Each row was made from one path, in order. Every step used is in the known rows, and no mark comes twice. Write each row's path.
Known rows
S > A > B > H: 38; -1; 56; 74; -63; 15; 15; 133; 9; 103; -20; 28; -166; 48; -50; 145; -31; 53; 55; 84; -22; 103; -6; 117; -30; 151; 21; 77; 31; -27; -30; 28
C > T > B > A > V > R: -116; -42; 147; 163; 3; -31; 16; -47; -12; 19; 25; -17; -126; 46; 60; 131; 32; 241; -26; 105; 87; -118; -33; 4; 116; 26; 133; 15; -32; 191; -110; 80
C > T > A > B: 11; -133; 100; -34; -55; -15; 0; 32; 14; -45; -79; -52; -194; -13; -59; 148; 15; 13; 75; 54; 55; 1; 5; -30; 77; -16; 9; 17; -51; 65; -95; -9
B > H: 12; -36; 36; 63; 11; 4; 5; 50; -13; 2; -12; -7; 19; 17; -31; -22; -56; -2; -37; 49; -16; -43; -47; 122; 9; 77; 52; 31; 27; 7; -5; 25
T > H: 5; -74; -17; 62; 28; 8; 8; -64; -11; -21; 52; 39; -52; 2; 54; -33; 12; 39; 17; 13; -33; -26; -6; 80; 3; 108; -31; -2; 105; 4; -38; 8
C > T > B > A: -40; -81; 108; 281; -29; -22; 1; 195; -5; -5; -61; -61; -172; -43; -13; 116; 62; 58; -7; 74; 85; -1; -15; 16; 155; -16; 118; -10; -6; 218; -73; -87
B > A > S: 39; -94; 73; 133; 40; 3; 2; 6; 5; 6; 3; 60; 88; 4; 34; -427; 85; 1; -35; 78; -12; 33; -86; 31; 7; -38; 151; 17; 54; 196; 2; -44
S > A: -28; 58; 22; -71; -10; -2; 5; -7; 9; 78; 2; 9; -21; 6; 8; 44; 6; -10; 49; -24; 34; 114; 27; -12; -42; 28; -72; 40; 43; -37; 12; -31
H > A > C > T > B: 32; -31; 153; 307; -109; 14; -20; 223; -30; 74; -60; -64; -119; -50; -78; -187; -21; 7; -2; -19; 142; 12; -4; 14; 109; 53; -6; 36; -27; 110; -105; -20
A > S > T > P: -6; -22; 0; -293; 93; 49; -6; -82; -30; 21; 80; 125; 8; 0; -40; -418; -31; -55; -101; 18; 91; -160; -97; -43; 3; -7; -4; 65; 62; 42; -31; -53
B > H > A > P: 122; -52; 66; 10; 108; 35; 10; 54; -7; 90; -39; -11; 63; 39; 0; 256; -26; -24; -40; 6; -29; 35; -46; 156; 1; 124; 6; 55; 96; 68; -16; -7
B > A: -27; -82; 18; 46; 3; -8; 11; 40; 5; -7; -26; -23; 55; 3; 41; -57; 72; 20; -9; 59; -16; 36; -5; 41; 37; -18; 127; -7; -8; 182; 6; -29
H > A: -29; 18; 45; -6; -14; 24; -4; 39; -4; 66; -64; -10; 20; 5; -17; 7; 12; -52; 37; -74; -6; 44; 7; 36; 11; -22; -45; 14; 5; 30; 5; -7
V > T > B > H > A > S: -3; -4; 190; 277; 28; 64; -11; 162; -22; 86; -144; 25; -157; -26; -83; -334; -96; -20; -42; 13; -9; -77; -126; 235; 76; 28; 52; 76; 159; 6; 6; -57
T > P: -53; -16; -45; -367; 61; 17; 5; -48; -19; 18; 21; -38; 29; 24; 16; -50; -11; -18; -11; 1; -3; -11; -17; 35; 17; -39; -32; 5; -52; 2; -25; 0
B > A > V: -97; -67; 16; -46; 69; -8; 14; -103; 4; 17; 27; -41; 49; 70; 89; 16; 31; 43; -27; 94; -27; 5; -27; 46; 11; 33; 140; -4; -1; 191; 30; 102
V > T: -40; 26; 41; -124; 29; 15; 2; -9; -4; 0; -130; -33; -58; -35; -12; -24; -74; 58; 0; 12; -3; -75; -7; 40; 40; -11; 17; 3; 39; -4; 48; -31
A > C > T > B: 60; -50; 107; 304; -93; -11; -15; 189; -27; 8; -3; -50; -140; -59; -62; -196; -36; 62; -36; 60; 149; -30; -14; -23; 102; 77; 40; 19; -32; 76; -112; -11
S > T > A > C: 21; -167; 51; -51; -63; 21; -15; -46; -13; -72; 71; 24; 43; -35; -57; -382; -52; -90; -111; 32; 134; -182; -5; -42; 21; 62; 25; 68; 49; 43; -53; -8
H > A > B: 17; -11; 30; 72; -83; 38; 0; 128; 6; 85; -71; 11; -139; 24; -38; 122; 31; 9; 94; -19; -42; 74; 14; 45; 8; 31; -4; 27; -33; 33; -29; 28
A > S > T: 41; -12; 48; 65; 29; 29; -15; -29; -9; 1; 62; 156; -28; -24; -56; -360; -23; -41; -86; 16; 97; -156; -82; -79; -10; 38; 28; 59; 125; 35; -11; -57
H > A > S > T > P: -37; -9; 53; -291; 78; 71; -13; -45; -35; 86; 17; 103; 23; 5; -55; -421; -14; -106; -61; -63; 89; -122; -91; -5; 15; -20; -48; 83; 81; 64; -30; -69
T > B > H > A: -30; -26; 102; 310; -41; 40; -5; 209; -15; 70; -39; -17; -128; 8; -50; 76; -35; -51; -27; -18; -16; -19; -42; 202; 66; 73; 10; 51; 60; 5; -37; 3
C > A: -30; 110; 98; 72; 21; -34; 11; 13; 6; -23; -61; -20; -22; 10; 52; -29; 70; -68; 5; 32; 41; 13; 3; -13; -34; -26; -47; 7; 7; -86; 35; -29
V > T > H: -30; -37; 24; -65; 61; 23; 9; -71; -17; -18; -82; -9; -114; -29; 42; -53; -65; 97; 23; 25; -39; -104; -9; 122; 39; 83; -22; -3; 143; 2; 10; -25
V > T > P: -89; 19; -8; -495; 89; 34; 11; -54; -25; 21; -110; -61; -29; -11; 4; -85; -87; 33; -3; 13; -4; -75; -22; 80; 58; -61; -20; 16; -13; -5; 21; -39
B > H > A > S > T > P: -25; -34; 88; -231; 85; 71; -9; 9; -44; 90; 8; 115; 44; 25; -92; -447; -74; -104; -107; -9; 77; -149; -135; 113; 25; 65; -1; 111; 105; 78; -34; -45

Which path is each row?
1; -74; 19; 142; -60; 64; 2; 62; -10; 54; 14; 127; -260; 5; -28; 103; 5; 34; 48; -18; 17; -125; 5; 62; 31; 167; -36; 67; 135; 63; -76; -3
S > T > H > A > B
-14; 2; 86; 237; -32; -15; -8; 147; -10; 3; -34; -38; -222; -50; -48; 166; -7; 42; 7; 13; 101; -34; -6; -23; 113; 6; -5; -3; -6; 38; -79; -54
C > T > B
-9; -14; 89; 55; -2; 26; -1; 89; -15; 70; -71; -21; 35; 28; -45; -11; -42; -52; -4; -24; -22; 3; -39; 151; 17; 44; 3; 43; 37; 32; 2; 6
B > H > A
53; -138; 39; 111; -63; -4; 5; 83; -11; -1; 15; -31; 134; -5; 22; -427; 42; 41; -55; 104; 33; 28; -8; 42; 30; 47; 169; 11; -34; 216; -24; 14
B > A > C
9; -165; 64; 26; -48; 34; 1; 64; 4; -53; 10; 58; -183; 12; -97; 62; -67; -50; -51; 90; 34; -202; -37; 87; 42; 118; 75; 93; 67; 24; -65; 6
S > T > A > B > H
46; -39; 62; 78; -78; 24; -12; 78; -20; 73; -17; -18; 103; 0; -31; -355; -7; -31; -7; -32; 42; 53; 1; 36; 3; 56; 1; 33; -21; 72; -29; 32
H > A > C
34; 101; 149; 158; 62; -21; 3; -24; 7; -8; -29; 68; 9; 6; 49; -419; 88; -77; -15; 56; 38; 14; -77; -19; -65; -35; -19; 21; 67; -77; 39; -35
C > A > S
51; -105; 54; 136; -53; 35; -5; 11; -28; 53; 30; 9; 43; 1; 28; -388; -5; 8; 9; -19; 5; 18; -8; 119; 1; 157; -33; 33; 83; 76; -63; 40
T > H > A > C
-102; 54; 83; -109; 15; 15; 8; -197; -10; 92; 24; 25; 71; 93; 55; 22; -14; 140; 11; -56; -5; -67; -14; 28; -26; 29; -29; 42; -13; -2; -34; 148
H > A > V > R
108; 16; 3; -136; 98; 11; 17; -45; 17; 97; 36; 16; 11; 21; 61; 334; 23; 17; 13; 7; 17; 139; 24; -14; -63; 113; -65; 51; 112; -10; -2; -47
S > A > P
-58; -122; 33; -123; 1; 17; -13; -83; 3; -79; 29; 37; -35; -27; -42; -20; -25; -109; -64; -16; 88; -195; -2; -44; 36; 8; -21; 57; 75; 6; -20; -47
S > T > A
18; -81; 22; 144; -50; 44; 2; 61; -5; 65; -19; 42; -205; 30; 20; 95; 43; 45; 109; -8; -77; 30; 9; 130; 12; 130; -39; 25; 76; 47; -69; 38
T > H > A > B
35; 59; 135; 202; -33; -15; 21; 153; 5; 6; -80; 15; -171; 49; -2; 72; 32; -7; 24; 142; -14; 4; -32; 117; -31; 89; 41; 35; -4; -81; -1; 30
C > A > B > H
83; -53; 77; 232; 63; 69; -1; 170; -16; 75; 32; 80; -162; -1; -53; 374; -60; -45; -114; 7; 66; -147; -46; 131; 63; 197; 14; 99; 184; 54; -49; -72
S > T > B > H > A > P
-110; -3; 166; 215; 28; 13; -2; 96; -31; 95; -66; -82; -185; 50; -40; 230; -84; 2; -24; 25; 69; -61; -68; 142; 97; 113; 12; 48; 34; 83; -61; 85
C > T > B > H > A > V
-75; 42; 35; -131; 33; -10; 11; -238; -5; 28; 82; 43; 49; 92; 68; 25; -31; 183; -23; 26; -4; -115; -16; -10; -33; 39; 17; 29; -24; -35; -36; 159
A > V > R
31; -146; 56; 371; -87; 9; -5; 199; -10; 2; 47; -34; -31; -26; 18; -307; 50; 33; -70; 110; 34; 16; -12; 88; 78; 61; 179; 11; -10; 185; -62; -8
T > B > A > C
36; -176; 51; -57; -47; 4; -11; -48; -1; -58; 35; -39; 104; -12; -8; -403; -13; -66; -48; 36; 36; -24; -3; 32; 4; 21; 27; 33; -12; 25; -46; 31
T > A > C
-190; 82; 6; -686; 146; 34; 22; -210; -23; 121; -63; -85; -47; 62; 55; 53; -110; 50; 23; 23; 17; 12; -14; 70; -12; 1; -74; 55; 40; -36; 56; 60
S > A > V > T > P
33; -23; 229; 400; 2; 23; -16; 200; -29; 88; -85; 21; -151; -29; -102; -243; -31; -34; -29; 14; 84; -14; -125; 127; 99; 40; 26; 63; 94; 85; -82; -50
C > T > B > H > A > S
63; -60; 27; 157; -53; 13; 10; 141; -1; 25; -24; 23; -149; 37; -58; 87; -40; 58; 8; 104; -54; -7; -36; 129; 11; 128; 89; 34; -11; 11; -45; 55
A > B > H
-163; 149; 146; 90; 86; -1; 11; -19; 0; 2; -112; -60; -247; 25; 85; 109; -33; 10; -21; 85; 29; -106; -23; 80; 16; 2; -17; 13; 76; -122; 71; 46
C > A > V > T > B
-39; -116; 101; -100; 9; -29; -5; -53; 3; -64; -73; -77; -34; -28; -38; 20; -2; -50; 23; 3; 93; -27; -5; -44; 77; -65; -29; 12; -13; 59; -60; -45
C > T > A
88; -92; 4; -5; 115; 61; 4; -62; -16; 51; 56; 106; -72; 2; 43; 268; 4; -1; -37; -42; 44; -116; -10; 48; 6; 206; -75; 64; 236; 88; -50; -61
S > T > H > A > P
113; -85; 83; 10; 121; 12; 9; -34; -16; 63; -47; -13; -67; -9; 52; 315; 26; 57; 48; -20; 48; 30; -12; 51; 54; 153; -88; 20; 151; 144; -84; -49
C > T > H > A > P
20; -74; 94; 133; -49; 15; 6; 98; -16; 67; -88; -6; -256; -1; -21; 161; 29; 94; 132; 1; 21; 36; 3; 57; 76; 127; -53; 16; 45; 124; -116; 5
C > T > H > A > B
-22; -25; 53; 298; -36; 34; -4; 175; -21; -9; 55; 76; -211; -27; -89; 96; -84; -30; -125; 53; 85; -226; -49; 94; 75; 125; 56; 71; 114; -11; -44; -43
S > T > B > H
-35; -112; 65; -160; -22; 32; 3; -7; 17; -40; -145; -49; -200; -18; -33; 49; -45; 29; 59; 57; -45; -67; 4; 77; 54; -33; 35; 24; 15; -16; -10; -21
V > T > A > B
2; -1; 63; -380; -8; -11; 8; 13; -41; 102; -11; -78; 39; -10; -35; -293; -41; 37; 17; 31; 166; 100; 3; -42; 31; 39; -72; 50; -64; 69; -89; -34
S > A > C > T > P
58; -205; 102; 165; -22; -28; 9; 49; -35; -21; -2; -57; 19; -28; 44; -358; 41; 118; -11; 129; 90; -7; -22; 54; 100; 154; 129; 4; 44; 291; -108; -8
B > A > C > T > H
-142; 82; 113; -95; 145; -8; 25; -203; -11; -16; -93; -44; -140; 46; 146; -17; -22; 50; 22; 98; -8; -115; -29; 122; -25; 100; -59; 5; 159; -85; 71; 77
C > A > V > T > H
40; -76; 72; 160; 52; 42; -9; -64; -16; 59; 17; 91; 4; 5; 30; -402; 38; -27; 29; -41; -38; 23; -81; 112; -20; 65; -50; 36; 172; 49; -34; -12
T > H > A > S
-105; 134; 85; -32; 85; -30; 20; -132; 3; 2; -11; -28; -23; 76; 105; 49; 38; -44; -7; 66; 23; -25; -16; -4; -69; 21; -38; 8; 17; -82; 56; 102
C > A > V
0; -20; 133; 289; -15; -9; -3; 206; -24; 6; -47; -43; -209; -26; -84; 149; -67; 35; -37; 67; 88; -74; -52; 97; 122; 76; 43; 24; 23; 45; -83; -34
C > T > B > H
7; -59; 61; 55; 23; -23; 7; -32; -21; -21; -20; -21; -116; -26; 14; 46; -2; 79; 37; 25; 67; -43; -11; 13; 63; 95; -43; -10; 77; 79; -83; -24
C > T > H
-40; -92; 31; 306; -27; 5; 3; 160; 6; -5; 9; -18; -114; -18; 34; 41; 79; 16; -30; 69; -13; 5; -7; 86; 87; 7; 131; -2; 20; 145; -30; -50
T > B > A
-137; -101; 22; -214; 62; 19; -6; -224; 0; -54; 75; 24; -34; 43; 3; 39; -66; -89; -80; 20; 74; -206; -22; -38; 0; 40; -9; 56; 83; 19; 4; 74
S > T > A > V
50; -132; 112; 99; -59; -36; 3; 109; -24; -1; -55; -71; 76; -31; -11; -348; 28; 81; -30; 116; 126; 26; -17; -29; 98; 45; 160; 5; -63; 291; -69; -30
B > A > C > T
44; -77; 118; 365; -90; 44; -11; 246; -30; 77; -1; -21; -50; -2; -70; -286; -63; -33; -67; 22; 30; -10; -43; 205; 56; 132; 53; 67; 29; 38; -68; 37
T > B > H > A > C
-46; -59; 33; 52; 2; 51; -4; -19; -27; 30; 30; 91; -93; -14; -7; -7; -8; -37; -7; -75; 54; -154; -4; 49; 27; 134; -77; 65; 177; 51; -35; -35
S > T > H > A
-132; 29; 123; -146; 91; 43; 10; -62; -26; 94; -155; -74; -21; 62; -10; 22; -150; 22; -18; 21; -29; -93; -64; 202; 30; 76; 27; 45; 81; 43; 65; 104
B > H > A > V > T
16; 9; 97; 65; 16; 51; -18; 7; -19; 68; 3; 141; -5; -19; -74; -361; -12; -94; -50; -66; 90; -110; -76; -42; 0; 20; -16; 78; 133; 70; -8; -59
H > A > S > T
71; -76; 50; -131; 149; 58; 12; -71; -11; 63; -109; -14; -69; -11; 77; 228; -34; 73; 29; -25; -53; -22; -11; 157; 29; 128; -62; 31; 216; 61; 9; -58
V > T > H > A > P
-11; -138; 21; -43; -64; 34; -5; 4; 17; -57; 24; 68; -198; -9; -65; 92; -9; -49; -11; 38; 53; -162; 11; -30; 31; 47; 25; 62; 35; 18; -57; -18
S > T > A > B
